Each row was made from one small tree. Brackets hold a mark, then the marks that hang from it, in alphabetical order. Every link used is in the known rows. Write each row's tree.
Known rows
(R H L): [.10 -.21 -.07 .51 .02 .18 -.30 -.12 -.04 .13 -.03 -.13 .02 .21 .12 .39 .18 .06 .20 .03 -.04 -.10 -.02 .39 .16 -.10]
(R H (L F)): [.32 -.13 .03 .49 -.17 .17 -.45 -.14 .10 .14 -.12 -.15 .17 .22 -.02 .18 .13 .03 .39 -.07 -.06 -.02 -.16 .42 .24 .00]
(H R X): [.21 -.31 -.21 .29 .19 -.04 -.01 .00 .05 .29 .22 .02 .05 -.03 .19 .02 .08 -.04 .07 .05 -.02 -.06 -.06 -.28 -.02 .25]
(L G): [.18 -.22 -.05 .19 -.04 -.11 .00 -.11 .00 .36 .10 -.02 .24 -.13 .21 .06 .09 .08 -.08 .21 .04 .01 -.06 -.04 .01 .23]
(H G X): [.05 -.31 -.23 .23 .34 .03 .05 -.14 .05 .09 .08 .02 .20 -.07 .38 -.11 .33 -.22 .05 .28 .03 .16 -.18 -.34 -.14 .40]
(R (E F G) L Q): [.39 -.60 -.23 .46 .01 .30 -.27 -.19 .05 .03 -.01 .15 -.06 .11 .13 .21 .17 .31 .07 .22 -.45 .19 .08 .47 .19 .11]
(H G): [.03 -.17 -.14 .17 .14 .03 -.03 -.17 .12 .19 -.07 .09 .16 -.20 .31 -.08 .21 -.09 .05 .19 .07 .13 -.08 -.10 -.09 .23]
(R Q): [.14 -.24 -.19 .10 .14 .03 .16 -.10 .07 .20 .02 .08 -.01 -.17 .18 .16 .19 .08 .06 -.06 -.17 .06 .19 .05 -.03 -.07]
(H F X): [.18 -.13 -.17 .14 .08 .09 .02 -.08 .03 .13 .17 -.01 -.03 -.12 .13 -.17 .08 -.13 -.10 .24 .08 -.06 -.17 -.21 .02 .16]
(E G): [.06 -.23 -.14 .38 -.07 -.04 -.02 -.14 -.01 .15 -.08 .13 .16 -.26 .25 .15 .04 .07 -.03 .13 .01 .34 .00 -.04 -.04 .10]
(E F): [.13 -.11 -.02 .01 .01 .10 -.17 -.24 .13 .09 .08 .20 .07 -.02 .04 -.11 .00 .09 .08 .12 .02 -.05 -.19 -.07 .02 -.06]
(H G (X (E F) L)): [.09 -.16 -.22 -.15 .40 .02 .15 -.47 .25 .17 .27 .21 -.06 -.02 .44 -.13 .36 -.15 .28 .48 .00 .10 -.45 -.31 .04 .44]
(H (R (L G) Q) X): [.40 -.68 -.38 .38 .27 -.08 -.08 .12 -.02 .46 .35 -.26 .05 .10 .23 .30 .35 .16 .13 .24 -.26 -.01 .21 .06 .16 .46]
(X (H R) (L F) Q): [.33 .09 -.12 .11 -.20 -.25 .00 -.18 .28 .63 .05 -.03 -.02 -.26 .18 -.01 -.01 .16 .34 -.19 .02 .00 -.31 .03 .23 .27]
(R E): [.25 -.23 -.04 .34 -.04 .19 -.02 -.16 .04 .16 -.06 .17 .05 -.05 .21 .00 .00 .08 -.13 .00 -.18 -.10 -.10 .15 .01 .07]
(X E (H G) L Q): [.02 .09 -.26 -.11 .19 -.12 .34 -.39 .16 .53 .10 .06 -.13 -.32 .60 .16 .32 -.02 .22 .14 -.01 .12 -.38 .01 .05 .38]
(X (H F) (L G) Q): [.23 .09 -.16 .02 -.20 -.25 .17 -.27 .08 .63 .21 -.18 -.07 -.30 .30 .02 .08 .11 -.11 .28 .17 -.08 -.31 .08 .23 .32]
(R H (L F G) Q): [.48 -.35 -.04 .46 -.09 .04 -.30 -.15 .11 .31 .03 -.28 .22 .25 .05 .29 .31 .13 .36 .06 -.23 .02 .03 .53 .23 .21]
(H F G): [.15 -.06 -.16 .15 -.01 .08 -.08 -.18 .17 .24 -.04 .05 .02 -.29 .20 -.25 .12 -.11 -.07 .33 .16 .01 -.10 -.04 .01 .20]
(X (H (R L))): [.23 -.28 -.18 .33 -.13 .02 -.18 -.01 .05 .62 .18 -.10 -.09 -.10 .12 .37 .13 .27 .27 .01 -.03 -.19 -.05 .23 .31 .02]
(R H): [.10 -.05 .01 .41 .05 .07 -.08 -.28 .03 .13 -.01 .04 .06 .10 .15 .21 .08 -.05 .11 -.05 .05 -.11 -.06 .14 -.03 -.11]
(R (H G) (L F) Q): [.34 -.30 -.13 .46 .11 .19 -.33 -.21 .22 .15 -.13 -.16 .14 .16 .14 .16 .41 -.04 .50 .04 -.20 .13 .03 .45 .14 .20]
(X (H F)): [.21 .04 -.06 .08 -.22 .08 .05 -.24 .12 .47 .14 .02 -.11 -.30 .08 .03 .03 .07 -.01 .15 .17 -.22 -.20 .04 .18 -.10]
(X E Q): [.11 .05 -.17 -.03 .16 .03 .17 -.09 .01 .21 .02 .08 -.03 -.17 .33 .10 .05 .06 -.01 -.12 -.18 .12 -.14 .04 -.09 .18]
(L F G): [.40 -.14 .06 .16 -.24 -.11 -.16 -.13 .14 .37 .01 -.05 .40 -.12 .06 -.15 .06 .06 .11 .13 .03 .10 -.21 -.01 .08 .33]
(H (R E) X): [.40 -.42 -.17 .48 .16 .12 -.01 -.07 .05 .25 .16 .11 -.01 .06 .24 -.02 .04 .01 -.05 .03 -.24 -.18 -.08 -.09 .00 .35]

Write each row's tree
[.20 .17 -.22 -.09 .07 .08 .19 -.31 .17 .51 .12 .03 -.17 -.36 .40 -.09 .18 -.03 .03 .20 .02 -.02 -.35 .06 .03 .36]	(X E (H F G) Q)
[.27 .11 -.02 -.08 -.15 -.07 .11 -.28 .28 .39 -.01 .13 .01 -.22 .20 -.02 .09 .04 .33 .04 -.06 .10 -.29 .05 .22 .15]	(X E (L F))
[.02 -.14 -.36 .18 .28 -.19 .32 -.20 -.03 .14 .11 .05 -.04 -.20 .58 .20 .18 -.05 .02 .18 -.15 .48 -.27 -.19 -.04 .50]	(H (X (E G) L Q))
[.25 -.49 -.18 .68 -.14 .20 -.25 -.05 -.07 .11 -.14 .05 .07 -.04 .23 .27 .09 .23 -.07 .17 -.28 .22 .02 .41 .16 .20]	(R (E G) L)
[.23 -.07 -.06 -.19 .00 -.12 .11 -.42 .21 .45 .29 .17 .00 -.04 .28 .04 .14 .15 .14 .41 .00 -.05 -.34 -.01 .21 .26]	(X (E F) (L G))
[.24 .14 -.22 .09 -.17 -.20 .11 -.17 .19 .67 .17 -.05 -.30 -.34 .22 .04 -.05 .14 .03 .03 .14 -.18 -.20 .05 .26 .18]	(X (H F R) L Q)
[.30 -.46 -.21 .51 .03 .14 .11 -.19 .04 .14 -.09 .20 -.01 -.15 .29 .20 .11 .17 -.10 .04 -.37 .26 .17 .25 -.05 .15]	(R (E G) Q)
[.41 -.24 -.06 .41 -.13 .10 .01 -.22 .14 .60 .14 .15 -.12 -.10 .19 .14 -.01 .21 .07 -.07 -.16 -.34 -.13 .15 .14 .12]	(X (H (R E)))
[.63 -.41 -.16 .53 -.29 .13 -.34 .05 .07 .58 .14 -.14 -.06 .02 .07 -.01 -.02 .29 -.17 .34 -.16 -.32 .02 .43 .34 .41]	(H F (R E (L G)))
[.16 -.18 -.23 .17 .21 .08 -.01 -.16 .10 .13 .11 -.02 .04 -.16 .27 -.28 .23 -.25 -.06 .43 .14 .06 -.21 -.28 -.05 .39]	(H F G X)
[.13 .11 -.11 .03 -.24 -.07 .16 -.33 .18 .56 .13 .02 -.21 -.33 .19 .07 .07 .07 .06 .25 .23 -.20 -.25 .03 .30 -.07]	(X (H F) L)
[.13 -.10 -.32 .14 .31 .04 .00 -.07 .05 .04 .06 -.10 .04 -.16 .34 -.33 .19 -.25 -.15 .28 .05 .17 -.25 -.26 -.14 .55]	(H F G (X Q))
[.46 -.40 -.20 .40 .07 .12 .07 -.09 .16 .38 .04 .16 -.14 -.05 .18 .11 .05 .18 .00 -.14 -.36 -.17 .22 .22 .04 .11]	(H (R E Q))
[.11 .02 -.07 -.21 .05 .01 .10 -.42 .24 .28 .17 .27 -.15 -.08 .22 .03 .09 .09 .22 .22 -.03 -.04 -.31 -.01 .19 .01]	(X (E F) L)
[.02 .11 -.21 -.09 .14 -.11 .29 -.18 .07 .30 .02 .08 -.13 -.23 .43 .14 .10 .04 .05 -.02 -.11 .14 -.20 .03 .05 .20]	(X E L Q)
[.41 -.39 -.14 .52 -.16 .19 -.21 -.06 .06 .59 .12 .00 -.14 .01 .15 .31 .08 .31 .12 .00 -.24 -.33 -.06 .41 .33 .11]	(X (H (R E L)))
[.35 -.30 -.15 .20 -.07 .13 -.23 .02 .15 .20 -.10 -.10 .09 -.04 .00 .13 .24 .16 .32 -.06 -.26 .17 .10 .35 .23 .02]	(R (L F) Q)
[.11 -.34 -.14 .55 .23 .18 -.23 -.11 -.11 .02 .12 -.21 .05 .34 .20 .36 .29 -.08 .20 .13 -.09 -.07 -.11 .15 .10 .08]	(R (H X) L)
[.12 -.30 -.24 .26 .20 .02 .19 -.19 -.05 .15 .16 .15 .06 -.17 .40 .20 .19 -.04 .05 .25 -.13 .34 -.17 -.21 -.08 .34]	(H (X (E G)))
[.19 -.04 -.17 .09 .11 -.14 .04 -.10 .13 .08 .00 -.09 .16 -.06 .26 -.19 .13 -.12 .18 -.02 -.05 .27 -.38 -.21 .04 .43]	(H (X (L F) Q))
[.33 -.46 -.38 .30 .31 -.07 .26 -.11 .07 .36 .28 .14 -.14 -.19 .39 .31 .23 .07 .17 .11 -.34 .28 .14 -.13 -.05 .40]	(H (R Q) (X (E G)))
[.28 -.43 -.31 .31 .09 .04 -.15 .13 .08 .40 .08 -.09 -.13 -.06 .11 .35 .20 .24 .21 -.05 -.26 -.03 .33 .29 .19 .04]	(H (R L Q))
[.10 -.18 -.32 .23 .29 -.03 .21 -.11 -.10 .07 .12 .05 .05 -.16 .46 .15 .14 -.05 -.05 .09 -.22 .46 -.20 -.18 -.17 .50]	(H (X (E G) Q))
[.05 -.11 -.19 .17 -.04 -.13 .23 -.30 .08 .34 .01 .19 -.06 -.35 .44 .28 .12 .09 .10 .23 -.04 .34 -.11 .01 .12 .18]	(X (E G) L)
[.24 -.49 -.24 .24 .07 .00 -.07 .03 -.02 .37 .11 -.20 .10 -.01 .20 .34 .32 .21 .05 .21 -.22 .07 .21 .31 .17 .19]	(R (L G) Q)
[.42 -.26 -.02 .36 .15 .33 -.09 -.47 .16 .01 .07 .22 -.14 .35 .08 .11 .11 .08 .13 -.03 -.33 -.27 -.05 .40 .02 -.09]	(R (E F) H Q)
[.11 -.10 -.24 .00 .37 .05 .24 -.06 -.06 .10 .17 .03 -.01 -.04 .39 .06 .16 -.09 .00 -.03 -.21 .15 -.25 -.18 -.13 .37]	(H (X E Q))
[.18 .11 -.09 .05 -.10 -.17 -.01 -.12 .20 .18 -.16 -.03 .13 -.19 .18 -.15 .01 .02 .16 -.12 -.02 .25 -.28 .02 .11 .24]	(X (L F) Q)
[.21 .01 -.14 -.01 -.06 -.16 .29 -.33 .23 .83 .28 .15 -.28 -.30 .35 .33 .13 .18 .32 .05 .01 -.22 -.20 .02 .26 .09]	(X E (H R) L)
[.44 -.30 -.20 .36 -.23 -.04 -.35 .11 .06 .61 .19 -.22 -.01 -.10 .04 .05 .03 .23 -.05 .37 .04 -.20 .06 .25 .33 .32]	(H F (R (L G)))
